Each row was made from one small tree. The marks that hang from a mark follow it in brackets, in alphabetical order. Every link used is in the known rows. Write each row's tree.
Known rows:
K{Z{L{T{G U}}}}: -.12; .31; -.35; -.11; -.09; .13; -.11; .23; -.03; .19; .21; -.20; .18; -.10; -.18; -.32; .23; -.14; -.07
K{Z{L}}: -.22; .26; -.48; -.19; -.17; .06; -.07; .08; .05; .16; .27; -.22; .19; .02; -.13; -.17; .25; -.05; -.08
U{T{G{M} L}}: -.18; .15; -.32; -.34; -.05; .02; -.02; .29; -.19; .46; .11; -.34; .20; .03; .12; -.67; .06; -.23; .03
K{Z{G{T{L}}}}: -.34; .34; -.32; -.19; -.11; .12; -.05; .14; -.12; .35; .07; -.37; .35; -.03; -.19; -.30; .16; -.03; -.24
L{T{G U} Z}: .09; .26; -.31; .03; -.14; .12; .10; .30; -.15; .34; -.06; -.42; .24; -.23; -.17; -.40; -.03; -.02; -.09
T{L}: -.09; .07; -.45; -.27; -.08; .18; .12; .19; -.19; .26; .09; -.33; .23; -.03; .17; -.48; .20; -.05; .10
L{T}: -.11; -.02; -.41; .09; -.23; .03; .32; .23; .00; .16; .14; -.32; .08; -.12; -.12; -.33; -.09; .04; -.03
T{G{M{W}} L{Z} U}: .09; .51; -.24; -.38; .13; .13; -.09; .28; -.34; .54; -.05; -.47; .57; -.05; .14; -.67; .20; -.07; .04
L{T Z}: -.05; .04; -.44; .16; -.33; .04; .24; .22; .05; .29; .08; -.45; .18; -.16; -.21; -.26; -.08; .08; -.13
T{G L{Z} U}: .13; .39; -.30; -.40; .08; .28; -.10; .28; -.38; .43; -.13; -.39; .39; -.15; .14; -.61; .27; -.13; .08
T{G{M{W}} U}: .00; .52; -.24; -.32; .13; -.08; .10; .16; -.28; .33; .03; -.39; .39; .01; .05; -.51; .02; .03; .02
K{Z{G}}: -.28; .32; -.40; -.22; -.19; .07; -.04; .03; -.02; .28; .12; -.32; .21; -.03; -.20; -.21; .16; .09; -.18
Z{G L{T}}: -.26; .12; -.32; -.09; .01; .26; .07; .19; .09; .10; .62; -.36; .16; .06; -.27; -.28; .19; .09; -.13
M{G{T{L U}}}: -.14; .36; -.42; -.08; .04; .06; .13; .35; -.22; .13; -.10; -.49; .32; -.18; .00; -.46; .09; .02; .05
M{G{T{L{Z} U}} W}: -.08; .50; -.44; .01; .02; -.05; .16; .35; -.14; .14; -.06; -.60; .39; -.24; -.02; -.47; .03; .13; .08
U{T{G{M{W}} L{Z}}}: -.13; .24; -.33; -.27; -.10; -.04; -.03; .29; -.13; .51; .10; -.45; .28; -.02; .07; -.64; .02; -.17; .01
U{T}: -.21; .07; -.46; -.15; -.26; .01; .18; .14; -.05; .20; .22; -.32; .01; -.11; -.04; -.33; -.08; -.07; -.04
K{Z{G L{T{U}}}}: -.23; .35; -.34; -.12; -.08; .28; -.15; .17; .03; .20; .40; -.24; .24; -.08; -.33; -.23; .25; -.01; -.21

Write each row's tree:
-.01; .47; -.31; -.30; .03; .34; -.06; .20; -.27; .46; .17; -.48; .57; -.11; -.01; -.49; .24; .08; -.09 : T{L{Z{G{M{W}}}} U}
-.27; .32; -.30; -.11; -.11; .00; .13; .09; -.07; .46; .16; -.63; .52; .11; -.27; -.19; -.05; .19; -.39 : L{Z{G{M T}}}
-.12; .30; -.32; -.17; .02; .22; .17; .26; -.38; .25; .01; -.38; .43; -.15; .01; -.41; .06; -.11; -.13 : G{T{L U}}
.04; .47; -.22; -.43; .20; .12; -.03; .29; -.39; .44; .00; -.38; .48; -.02; .21; -.73; .19; -.09; .11 : T{G{M{W}} L U}
-.22; .25; -.35; -.11; -.11; -.01; -.09; .22; .07; .29; .24; -.24; .23; .06; -.19; -.33; .17; -.12; -.12 : K{Z{L{T{G{M}}}}}
-.23; .28; -.34; -.08; -.14; .06; .14; .09; -.07; .33; .14; -.59; .37; .01; -.25; -.15; -.01; .18; -.30 : L{Z{G{T}}}
-.11; .31; -.29; -.26; .03; -.25; .18; .13; -.11; .33; .05; -.44; .28; .15; .07; -.49; -.04; .06; .04 : T{G{M{W}}}
-.21; .38; -.23; -.11; .12; .23; .05; .21; .03; .22; .69; -.40; .41; .09; -.27; -.35; .14; .15; -.18 : Z{G{M{W}} L{T{U}}}
-.31; .33; -.40; -.26; -.09; .16; -.15; .05; .06; .20; .40; -.29; .22; .06; -.24; -.19; .30; .03; -.17 : K{Z{G L}}
-.19; .49; -.28; -.10; -.05; .04; .13; .11; -.12; .43; .20; -.62; .57; .00; -.26; -.21; -.05; .20; -.35 : L{Z{G{M{W} T{U}}}}
-.08; .27; -.27; -.37; .12; -.06; .04; .25; -.22; .42; .01; -.43; .39; .13; .23; -.73; .14; -.07; .14 : T{G{M{W}} L}
-.19; .49; -.25; -.07; .03; -.11; .30; .17; -.25; .31; .13; -.48; .58; .01; -.12; -.31; -.17; .09; -.26 : G{M{W} T{U}}
.06; .31; -.26; -.01; -.10; .05; .09; .31; -.13; .46; -.02; -.44; .37; -.12; -.18; -.42; -.05; .00; -.16 : L{T{G{M} U} Z}
-.20; .35; -.44; .02; .01; -.18; .26; .32; -.07; .07; -.03; -.58; .27; -.13; .03; -.49; .00; .13; .16 : M{G{T{L}} W}
-.23; .29; -.23; -.16; .11; .31; .00; .21; -.02; .26; .66; -.36; .40; .10; -.30; -.32; .17; .10; -.24 : Z{G{M} L{T{U}}}
